Known rows, with every way that one mark hangs from another:
{Z_419 Z_220 Z_552}: [ 12  -8  15  -9 -32 -10   7 -31   5  19 -24   0  -8  24 -18   4 -16 -10
  -8 -11   8  20 -21   4 -20   9  15 -28 -26   6  10  24  36  13   0 -14
  14   2 -14 -31  -2   3  -8  13 -11  23  20  21  -8  -6  20  11]
{Z_532 {Z_12 {Z_727 {Z_982 {Z_969 {Z_648 Z_474}}}}} Z_521}: [ 19 -15 -70  15   0  -1  65 -47  58 -36 -31  -9 -12  11 -19  10  20  54
 -33   3 -14 -11 -26 -16 -26   5  30 -11  -5 -27  -6 -37   9 -13 -24 -42
   1  71  33  10   4  -9  32  50 -42 -10 -40  11  -3  30  41  51]
{Z_969 {Z_648 Z_474 Z_901}}: [ 20  -5 -56  13  18   7  33 -43  15 -16  -3 -14   9   7 -67  20   6   3
 -40   8  24  11 -13 -16 -15  17  18 -35 -26  -7  14 -27  20 -13 -27  16
 -30   2  28  -4  -5   1  31  -5 -59  25  -4  32  12  17  43  -4]
{Z_656 Z_220 Z_756}: [  7 -25  27 -45   8  36  16  11 -17 -23 -29  -6  12 -37   2 -19  -9  18
  -3  17  30  12 -15   7  20  28 -22  21  13  -9  49   8  -2  -4  -5 -30
  21 -10  14   1  -6 -25 -36 -27 -28  21  16  24  21   4  -2  -1]
{Z_532 Z_12}: [  2 -18 -12   0   2 -18  23  10  25  -9 -10  -2  -9 -11   2   0   3   9
   0   0  -6   2 -17   0  -2   9  17  13  12 -15 -14  13  12   6   9 -12
  13  16  25  -3  -3  -5  -3  21   4   2 -16  21  -8  -1  -9  20]
{Z_901 {Z_648 {Z_474 Z_419} Z_969 Z_977}}: [ 34  12 -12  10  26 -13  25 -59  46 -12  11 -23  -1  49 -64  37  60  14
 -88   9   3  -6   4 -27  47  41   6 -23 -31  -8  15 -54  25  26 -44  85
  28 -12  -3  18 -31 -27  35  10 -26   0  38  19 -12 -10  40  -9]
{Z_97 {Z_864 {Z_419 Z_474}}}: [ 13  23  16  14 -19   2  14 -33  24  15 -12  -9  33   8 -35  -8  24  -3
  11  25  12   3 -27   0   5  50  -9 -29 -21 -48 -20 -11   3  -6 -12   9
   6  -5   1   2  -7 -22 -54  11 -27 -16   9   3   6  10 -19 -21]
{Z_552 Z_419}: [-12  15   4  14 -13   4 -11 -13  11  -2  -6  -2 -16 -13   6   6  -7   9
   0   5   8  -6  28  -5  12  -5 -11   4   5  -8   1  14   1  10  -6  -4
 -14  -6   0  11 -13  -7   1   5  -9   3  -7  -8  -7 -16  -2  -1]
{Z_901 {Z_648 {Z_474 {Z_419 Z_220 Z_552}} Z_969 Z_977}}: [ 45   3   4   5  -4 -24  30 -81  57   6 -10 -21  -7  74 -81  41  47   5
 -92  -3  10  16 -15 -24  30  50  20 -52 -59  -3  27 -32  59  42 -44  72
  42 -10 -18 -11 -33 -23  24  22 -37  26  57  40 -17 -14  56   7]
{Z_648 {Z_474 {Z_419 Z_220 Z_552}} Z_901 Z_969 Z_977}: [  39   -6  -34   -9    6  -14   26  -95   61    9  -30  -20  -10   65
 -110   37   33    4  -91    7   26   30  -52  -23   12   51   37  -80
  -72    4   17  -34   60   17  -44   42   23   -6    6  -21  -41  -20
   20   14  -65   44   71   60  -26  -19   77   -8]
{Z_68 Z_652}: [ -1  -9   4 -12   4  21 -31  -9  -2  -3 -16   7  14 -11  -4  16  21  15
   5 -19  -2  -2  -2   0  17  -7  -9   1   5  10  13  -1   7  -4 -14 -16
 -15   9   0   7   9  -1  13  -5 -20 -16 -20   4  25   0  14  -3]
{Z_47 Z_648}: [-19  14  10   7   7  -4   9 -16   2  -9 -12 -22   2   9   4  13  -5  13
   4  -4   2   0   3   3 -13  -9  17  10   5 -10  -5 -13 -13   2  -3   3
  13  -7 -15 -11  -7 -11  10  -7  -9  13 -13  -9  29   9   9   1]
{Z_648 {Z_474 {Z_419 Z_220 Z_552}} Z_901 Z_977}: [  12   -9  -35  -20   -5  -15   27  -77   49   11  -22  -18  -20   53
 -105   26    6    2  -67   -5   33   26  -39   -5    7   32   22  -73
  -63    3   19   -8   55   13  -36   31   20  -18    4  -30  -33  -21
   12    8  -66   38   57   67  -14  -23   69  -10]
{Z_12 {Z_727 {Z_982 {Z_969 Z_648}}}}: [ 25  12 -29  23  -4  29  16 -44   1 -17  -9 -18  10   8   4  10  16  36
  -8   5 -30  -7  17 -34 -23 -24   4 -14  -7   0   5 -29 -10 -18 -28 -32
 -13  47  -2  16  10 -23  29  15 -24  -2 -26 -19  19  14  37  22]
{Z_727 Z_12 {Z_982 Z_969}}: [  2  22  -8  18  -8  -8   3 -42  24 -26   3   4 -10  29  -1   2   3  28
 -34   8 -21   0 -24 -16   5   7   2  11  -8  -5 -16 -14 -44 -23  -4 -28
  14  39 -12  33  -4 -27   9  10   9   8   0 -24  -8 -13  42   1]
{Z_388 {Z_419 Z_474 Z_552}}: [ -2  13  25  18 -38 -19   9 -52  31  36 -39   8   0  19 -48   7  -6  -7
 -19  11  23  -3 -26  25  -5  27   2 -34 -18 -17 -16  20  12  19 -34   1
  22 -28 -14 -26  18 -22 -27   5 -27 -13  22  15 -17 -16  32  13]
{Z_47 {Z_648 {Z_474 Z_419} Z_969 Z_977}}: [ 15  20  -7   4  25 -13  38 -64  49 -14  -5 -38   5  58 -57  47  44  36
 -63  12  21  12 -17 -14  21  26  27 -23 -30 -14   6 -56  16  13 -46  64
  42 -20  -7   4 -38 -44  19  -7 -37  12  34  15   4   2  54  -6]
{Z_12 {Z_727 {Z_982 {Z_969 {Z_648 Z_474 Z_901 Z_977}}}}}: [ 23  18 -96  13  13   5  47 -81  42 -15  -2 -33   5  46 -72  20  26  37
 -65   1  -9  -1 -17 -38 -19   1  19 -64 -49   0  19 -62  10 -17 -61  -1
 -31  49  13  -5  -6 -38  66  24 -66   9  11  25   7   7  74   2]
{Z_521 {Z_532 {Z_12 Z_727}}}: [ -2 -38  -9   2  12  14   7  32  12  -1 -35 -26 -24 -12  -4  -3  14 -17
  32 -20 -13 -14  -9   7   1 -15  36   0   9  -8  -2   8  34 -19  16 -43
  -7  37   8  -5  19 -16  11  50  -4 -10 -36  19   6  -3 -24  44]
{Z_727 Z_12 {Z_982 {Z_969 {Z_648 Z_977}}}}: [ 29  43 -33  31 -14  -6  56 -63  37 -23  19  -5  16  32 -19  16  10  48
 -48  21 -18  21 -21 -23   5   0  13  -2 -21  -5  -4 -19 -34 -24 -37   2
  16  43 -10  30 -23 -41  42  14 -16  21   2  -4 -11   7  62   7]
{Z_388 Z_419}: [  6  11  13  16 -13   7   5  -6  -2   2  -8   0   7 -10 -16   3   5 -11
 -11  11  13  -2  -6   7  26  11 -12   0  18   2 -10   7  -9   9 -17   8
  15 -17  -9   1   4 -19 -20 -19  -7  -2   3  -1  -9 -16   8   2]
{Z_648 {Z_474 Z_419} Z_901 Z_969 Z_977}: [ 27  -1 -50  -3  37  -3  23 -67  55 -10  -7 -20  -1  44 -93  35  48  14
 -84  15  18  11 -35 -26  31  40  21 -48 -47  -3   9 -55  22   3 -46  55
   6  -8  22  11 -38 -25  27  -3 -53  18  53  42 -18 -16  58 -20]
{Z_532 {Z_12 Z_727} Z_521}: [ -8 -31 -35  -3   3   2  26  21  40 -18 -45  15 -23 -20  11 -17   8  27
  13  -5 -11 -19 -25   8 -11 -15  20   6  17 -21 -20   9  11   6   7 -37
   8  72  27  -9   6  12   9  46 -10 -11 -38  19   0   5 -23  52]
{Z_901 {Z_648 Z_969}}: [ 29   8   6  28  21  -4  -4 -25   7  -9  -2  -8   8  18  -7  13  38  -5
 -41   1 -21 -13   8 -32  14  20  10   1  -6  -8   5 -38   1  22 -13  37
   3   8 -13  12  -6   4  33  11   6   5   3 -11  -1  -2   3   0]
{Z_962 {Z_656 Z_756}}: [  0 -31  10 -30 -11  19   9   5 -10 -17 -12 -22  15 -11 -16  -9 -11  20
 -16  16  18  18  -8  -1   3 -11  -8  28   7 -22  26 -27 -11  -7  -4 -16
  34 -12  -8  25 -18 -22  -9  -9 -35  -4   8   7  10 -23 -19  -9]
{Z_962 {Z_656 Z_220 Z_756}}: [  4 -37  19 -58 -17  33  12  10  -6 -33 -22 -25  24 -41  -9 -18 -19  29
 -15  18  33  25 -22   4  15   5 -17  37  13 -15  51 -21  -6 -10 -12 -32
  43 -13  -5  23 -28 -30 -20 -28 -50  13  20  24  17 -12 -24 -10]
{Z_532 {Z_12 {Z_727 {Z_982 {Z_969 {Z_648 Z_977}}}}} Z_521}: [ 19   1 -76  12  -3   2  75 -39  60 -28 -19 -10  -5   6  -3   4  22  65
 -27  14 -37  -2 -28 -20 -16 -14  27  -9   0 -19  -7 -28  -8  -1 -36 -33
  11  74  19   1 -12 -15  52  62 -32  -6 -30  18 -12  29  31  49]
{Z_521 {Z_532 {Z_12 {Z_727 Z_982}}}}: [ -6 -25  -4  -2   6  28   7   7  12  -6 -31 -34 -25   2  -3   1   3 -10
  20 -32 -23 -13 -19  -5   6 -14  43  11   7 -11  -6 -16  34 -25  16 -64
 -11  56  -2  -2  12 -18  18  56  -4 -14 -23   9   8  -3  -2  37]
{Z_727 Z_12 {Z_982 {Z_969 {Z_648 {Z_474 Z_419} Z_977}}}}: [ 34  30 -36  19  -5  -3  63 -90  59 -33  22 -12   5  48 -62  37  28  58
 -72  26   8  22 -14 -22  29  19   5 -12 -34 -10   3 -31 -18 -25 -49  27
  34  20   7  44 -35 -58  25   0 -45  17  11  13  -9   0  95   2]
{Z_68 Z_419 Z_652}: [ -6 -10  23  -7   2  28 -29 -12  -3   0 -34   8  30 -19  13  35  18  12
  15  -9  -6 -10   6   6  44  -2 -31   6  15  11  11   5  -9 -19 -22 -27
 -12  -2   1  11   1 -10  17  -7 -42 -19 -27 -10  39   0   1  -8]
{Z_982 {Z_969 {Z_648 {Z_474 Z_419} Z_901 Z_977}}}: [ 33   7 -78  12  32  -3  50 -76  43 -15  11 -21   7  28 -88  39  37  35
 -72  31   4  16  -3 -22   9  20   4 -55 -40   0  19 -31  -3  -9 -60  45
   3 -29  31  16 -32 -36  35  -5 -74  22  11  41  -9  10  79 -11]
{Z_982 {Z_969 Z_648}}: [ 32   4 -27  30   3  -2  25 -30  -3  -7   6  -9  18  -4   2  17  13  21
 -11  29 -17  12  16 -17 -18  -2  -2 -12  -2   3   7  -3 -22  -8 -23   4
   0 -11  12  14   0 -14  15   0 -16   9 -29  -7  -2  25  28   8]
{Z_901 {Z_648 {Z_474 {Z_419 Z_220}} Z_969 Z_977}}: [ 49  12 -13   3   3 -17  34 -56  49 -11  -1 -26  -4  55 -75  30  61   2
 -92   1  13   0 -10 -33  41  50   6 -38 -38  -2  37 -51  53  38 -40  79
  41   1 -11   6 -42 -32  33   9 -33  17  39  26 -14 -22  41  -8]
{Z_864 Z_97 {Z_419 Z_474}}: [ 16  -8  15   3 -23   1  16 -34  40  18 -29  -5  20  21 -22  -9   4  -2
   1   5   3  17 -27  -2   4  48  -8 -31 -21 -30 -17  -1  -1 -24   1  18
  12 -18  -4 -51  -3 -39 -64  16 -36 -21  -9   8  22   3 -11 -22]
{Z_204 {Z_656 Z_220}}: [ 11  -2  30 -29  -3  19  11  15   3 -12   2 -18  -2 -32  14   0 -12  13
 -19  15  17   0 -12   4  15  18  13  23  18  -3  32  -7  12 -14 -20 -24
  15  -8   3  22  -9  -3  15   1 -21 -14  -4  21   7   6 -11  -1]
{Z_864 Z_419}: [ 14  -6  13   6   0  17   4 -11   6  -5  -9  -7  21   7   9  -6   1  -6
  12  15  -7  12  -3  -7  19  23 -10 -10  -3  -7  -7   6  -1 -16   3  11
   5  -8   3 -16  -2 -18 -36  -4 -12  -4  -1   4  11   5  -8 -16]
{Z_532 {Z_12 {Z_727 {Z_982 {Z_969 Z_648}}}} Z_521}: [ 18 -15 -55  18   0  15  50 -33  40 -35 -33  -2  -6 -11  12   3  14  55
  -9  12 -39 -12 -17 -22 -25 -12  25   6  13 -25 -15 -21 -11 -10 -14 -56
   4  75  28  10  -2  -1  30  51 -28  -3 -49   0   1  29  24  55]

Rows:
[  4 -23 -23  12  11  10   7  -6  20 -10 -26 -40 -25  13   3   7  17  -2
   7 -16 -44 -13 -14 -14  -4  -4  31   1   2  -7  -6 -21   8 -29   7 -66
  -8  45   3   9  21 -32  18  61   1 -17 -29  -6  -4  -7   6  37]  {Z_521 {Z_532 {Z_12 {Z_727 {Z_982 Z_969}}}}}
[ 20  12 -52   9  28  -6  14 -38  31   2  -7 -14  11  28 -53  15  33   4
 -58  13  -9  10 -40 -25   8  20  27 -41 -30   1  -1 -39   4   8 -37  29
 -10  15   6  -7 -29  -6  46  15 -27  20  39  27 -21  -9  28 -16]  {Z_648 Z_901 Z_969 Z_977}
[ 24  -5 -35  -4  31  -7  17 -95  60   7 -15 -16  -9  64 -99  45  33  14
 -84  14  16  23 -41 -18  19  40  34 -68 -66  -6   2 -38  32   8 -48  50
  11 -22  12  -9 -30 -16  21  10 -57  22  69  59 -22 -12  74  -8]  {Z_648 {Z_474 {Z_419 Z_552}} Z_901 Z_969 Z_977}
[ 21   9 -72   8  15  -6  58 -49  36  -9   7 -23  16  25 -83  22  15  13
 -58   7  21  19 -19 -12  -6  18  23 -50 -41  -4  19 -33  24  -4 -50  40
 -21   2  21 -14 -20 -13  52   8 -62  24  18  47   2  18  50 -11]  {Z_969 {Z_648 Z_474 Z_901 Z_977}}
[ -2  -9  37  -9 -48   0 -16 -56  33  36 -77   9  24  15 -26  34   5   9
  -5 -17  15  -1 -28  17  10  27 -13 -45 -27   1  19  23  39  -1 -36 -39
   6   2 -18 -21   5 -19   4  18 -72 -11  -3  11  30  -5  25   5]  {Z_68 {Z_419 Z_220 Z_474 Z_552} Z_652}
[ 31  -9  17  -4 -47   0  25 -33  37  23 -44 -13  19  26 -36 -17   3 -13
  -9  -3  11  21 -37 -10  -2  60  -8 -45 -27 -24  -5   6  25 -18   3  12
  21  -4 -10 -65 -16 -42 -64  20 -46   1  -5  16  17  -6  -9 -22]  {Z_864 Z_97 {Z_419 Z_220 Z_474}}
[ 13 -14  33 -14 -20   9  -4 -37  10  12 -27   2 -16  19 -29  16  -5   2
  -7   0  15  21  -4   1   8  11   2 -22 -19   3   9  28  35  15  -1  -3
  39 -23 -10 -14 -20  -3 -26  -1 -26  25  23  23   1 -15  35  10]  {Z_474 {Z_419 Z_220 Z_552}}
[ 33   4 -21  -4  17  -9  32 -49  50  -2   4 -15   2  46 -61  35  52  22
 -67  16  21  11 -20 -17  36  34  13 -33 -32  -2  11 -44  27  10 -39  63
  25 -12  11  16 -31 -33  12  -3 -30   0  49  29 -22  -9  47 -11]  {Z_648 {Z_474 Z_419} Z_969 Z_977}
[ -5  24   3  11 -54 -22   6 -32  36  18 -38  -6 -19   0 -26  -6  -1   3
 -19  -3  35 -11   3  -1 -14  25  -8 -32 -17 -20  17  18  36  20 -18 -10
   5  12  -7  -6 -10 -25  -5  19 -36   4   1  -3 -11 -28   7  -2]  {Z_552 {Z_419 Z_220 Z_474}}
[  37    2  -47   -8   14   -6   31  -65   54   -6  -19  -26   -4   47
 -105   28   47    4  -90    8   29   15  -48  -32   25   51   22  -63
  -48    6   23  -50   49   13  -44   48   19    6   13   -4  -47  -29
   26    0  -63   38   55   47  -19  -24   63  -17]  {Z_648 {Z_474 {Z_419 Z_220}} Z_901 Z_969 Z_977}
[ 29  21 -30  30 -11 -11  46 -72  36 -32   7  -4   9  36 -38  19  11  39
 -54  15   7   8 -20 -21   0  18  12  -7 -27 -12   0 -28 -19 -32 -26 -10
   8  37   4  35  -6 -36  22   3 -27  16  -9  -8  -1  10  69   7]  {Z_727 Z_12 {Z_982 {Z_969 {Z_648 Z_474}}}}
[ 20  36 -63  31   8  -1  44 -77  40 -29   8  -9  13  33 -52  17   9  39
 -67  20 -20  18 -35 -36  -2   7  19 -21 -28  -6  -8 -32 -41 -26 -45  -5
  -3  43   2  20 -30 -35  59  16 -44  37   6  11  -8   5  74  -6]  {Z_727 Z_12 {Z_982 {Z_969 {Z_648 Z_901 Z_977}}}}
[ 28 -22 -47  23   7   9  46 -38  29 -19 -21 -49 -10  23 -33  25  23   9
 -13  -9 -21  -6 -11 -17 -11   5  43 -14 -17 -14  10 -37  32 -39 -16 -46
 -14  43  19  13  17 -39  34  57 -35 -11 -39  12   5  21  36  41]  {Z_521 {Z_532 {Z_12 {Z_727 {Z_982 {Z_969 {Z_648 Z_474}}}}}}}
[ 14   3  31   7  -6  15   3 -46   1  16  -5  -4  29  20 -16   7   7  -8
  23  24  -5  28 -22   0  12  34   4 -25 -26 -31 -26   8   6  -8   2   1
   8 -22  -6 -18 -11  -3 -59  15 -13   5  23  17   5  20 -13  -7]  {Z_97 {Z_864 {Z_419 Z_552}}}
[ 25  27  18   8 -43  -2  21 -32  23  18 -28 -16  32  14 -45 -12  25 -13
   6  16  22  11 -40  -8  -3  62  -4 -43 -28 -38  -4  -7  32   1 -10   0
  18   8  -5 -15 -18 -24 -55  15 -37   3  12   8   2  -2 -18 -19]  {Z_97 {Z_864 {Z_419 Z_220 Z_474}}}
[ 16  16 -58  11  18   9  44 -37  14  -3   6 -16  21   3 -51  14   7  15
 -32  13  -3  17 -13 -13  -5  -4  16 -33 -22  -1  10 -16   3  -1 -37  24
 -21   6  15 -13 -27  -5  50   6 -52  28   6  36  -1  16  33  -7]  {Z_969 {Z_648 Z_901 Z_977}}
[ 25  -5 -45  -1  15   6  44 -93  43   0  -2 -17   4  36 -98  46   7  27
 -57  15  24  33 -15  -5   5  16  24 -58 -56  -8  13 -11  33   1 -49  46
   1 -31  19 -15 -29 -15  28   4 -81  31  35  68   0  14  82   0]  {Z_969 {Z_648 {Z_474 {Z_419 Z_552}} Z_901 Z_977}}
[ 25 -15 -25   6  37   9  -6 -61  34 -19 -17 -15  -7  27 -83  30  39   4
 -67  14  22   1 -23 -30  23  42  17 -37 -30  -7   0 -49  17  -1 -26  30
  -1 -10  23  18 -26 -10  10 -12 -51  19  32  25  -7 -15  53 -16]  {Z_648 {Z_474 Z_419} Z_901 Z_969}
[ 32  19 -32  19  18 -34  34 -42  44  -4  13 -20   6  54 -52  23  51   2
 -83  -2  -5  -6  -8 -24  22  36  15 -28 -42  -8  19 -60  28  28 -41  75
   7   8  -8  -2 -14 -19  52  25  -8  -3  37  16 -16  -1  22  -5]  {Z_901 {Z_648 Z_474 Z_969 Z_977}}
[ 22 -17 -21   3  16  21  19 -88  24  -7 -15 -12  -1  21 -87  40  -2  14
 -43  14  25  23  -3  -8  -1  17  20 -44 -40 -12   7  -5  27  -6 -31  22
  -6 -31  24  -6 -17   1   7  -7 -77  31  12  51  12  18  76   6]  {Z_969 {Z_648 {Z_474 {Z_419 Z_552}} Z_901}}
[ 25 -16  30  -2 -51  -9  18 -62  45  39 -54  -6  13  48 -42  -9  -9 -13
  -8  -6  10  37 -44   3 -12  58   8 -59 -48 -24  -7  22  36 -12   3   5
  26 -16 -20 -82 -10 -35 -72  32 -48   6  10  28  16  -4   8  -9]  {Z_864 Z_97 {Z_419 Z_220 Z_474 Z_552}}
[ 27  22 -69   9  -7   0  56 -63  38  -9   6 -29  12  45 -38  20  28  42
 -48  -1  -8   3   0 -25 -13  -5  10 -45 -43   1  21 -50  14 -13 -55   8
  -8  48   0   2   3 -47  50  23 -40  -8   9   8   4  11  57  14]  {Z_12 {Z_727 {Z_982 {Z_969 {Z_648 Z_474 Z_977}}}}}
[  8  14 -32   4   7 -33  35 -28  34  -4  23 -18  -3  42 -45  15  25   1
 -61 -14   4  -8   4  -3  18  22   3 -23 -31  -7  23 -33  22  21 -29  67
   4   1  -8 -10  -5 -19  43  21 -11 -11  19  21  -2  -4  14  -5]  {Z_901 {Z_648 Z_474 Z_977}}
[ 22  17 -59  33   7  -2  36 -87  39 -39  -1 -11   1  35 -71  18   9  32
 -75  13   3  12 -35 -33  -9  25  24 -23 -35 -12  -3 -40 -26 -39 -36  -9
 -16  41  14  31 -12 -29  41   5 -53  35  -7   7   3   6  83  -5]  {Z_727 Z_12 {Z_982 {Z_969 {Z_648 Z_474 Z_901}}}}
[ 35   5   0  10  19 -20  25 -86  54   2   2 -16  -6  71 -68  49  47  12
 -83   5   0   7  -4 -18  37  38  18 -35 -54 -13  10 -39  34  31 -44  81
  30 -25 -13  -1 -25 -20  30  19 -27   5  54  37 -16  -4  54   4]  {Z_901 {Z_648 {Z_474 {Z_419 Z_552}} Z_969 Z_977}}
[ 31 -20  21  -6 -27  17  12 -15   8   4 -27 -10  16  16 -15 -15   1 -15
   5  -6   0  37 -23 -17  14  41  -8 -28  -8  -5  -3  12  14 -21  18   8
  21  -8 -11 -62 -25 -33 -62  10 -29  18  -9   9  23  -1 -15 -22]  {Z_864 Z_97 {Z_419 Z_220}}
[ 30 -17   8   5   0  13  29 -73  21   0  -3  -5   1  20 -56  42   3  22
 -24  17  27  24  11   1   7  11  13 -27 -32 -12   9   5  34  -3 -27  29
  15 -35  14   7 -11  -8  -7 -10 -53  17  10  35  10  22  62  16]  {Z_969 {Z_648 {Z_474 {Z_419 Z_552}}}}
[ 38  -2   8  16  26   1   0 -52  29 -22   0 -14  -4  33 -48  33  52   5
 -66   7   4 -11  12 -33  38  40   0  -7 -18 -14  13 -49  21  21 -24  60
  20 -13   1  27 -17 -11  15  -4 -23   3  16   5  -1  -9  33  -5]  {Z_901 {Z_648 {Z_474 Z_419} Z_969}}
[ 10   3  -2  -4   9 -19  23 -67  45   3  10 -13 -17  57 -63  38  23  11
 -64  -8   6   8  12   0  30  22   0 -28 -48 -10  14 -15  30  28 -35  71
  27 -35 -12 -11 -16 -21  20  16 -27  -2  39  37  -3  -8  49   5]  {Z_901 {Z_648 {Z_474 {Z_419 Z_552}} Z_977}}
[  4  25 -40  17  38 -11  24 -53  32  -6 -17 -36   8  38 -45  26  27  17
 -58  10 -10   9 -37 -23  -5  13  43 -30 -24  -9  -8 -56  -7   9 -44  33
   5   7  -9 -19 -34 -19  52  11 -33  32  28  14   8   2  36 -12]  {Z_47 {Z_648 Z_901 Z_969 Z_977}}
[ 20  21 -41  37   8  14  20 -74  21 -36  -5  -4   7  14 -41  13   1  31
 -48  20 -19  10 -28 -40 -10   4  18  -6 -16  -9 -13 -24 -46 -34 -26 -28
 -10  41   6  31 -17 -17  39   6 -40  42 -17  -4   4   2  70  -2]  {Z_727 Z_12 {Z_982 {Z_969 {Z_648 Z_901}}}}
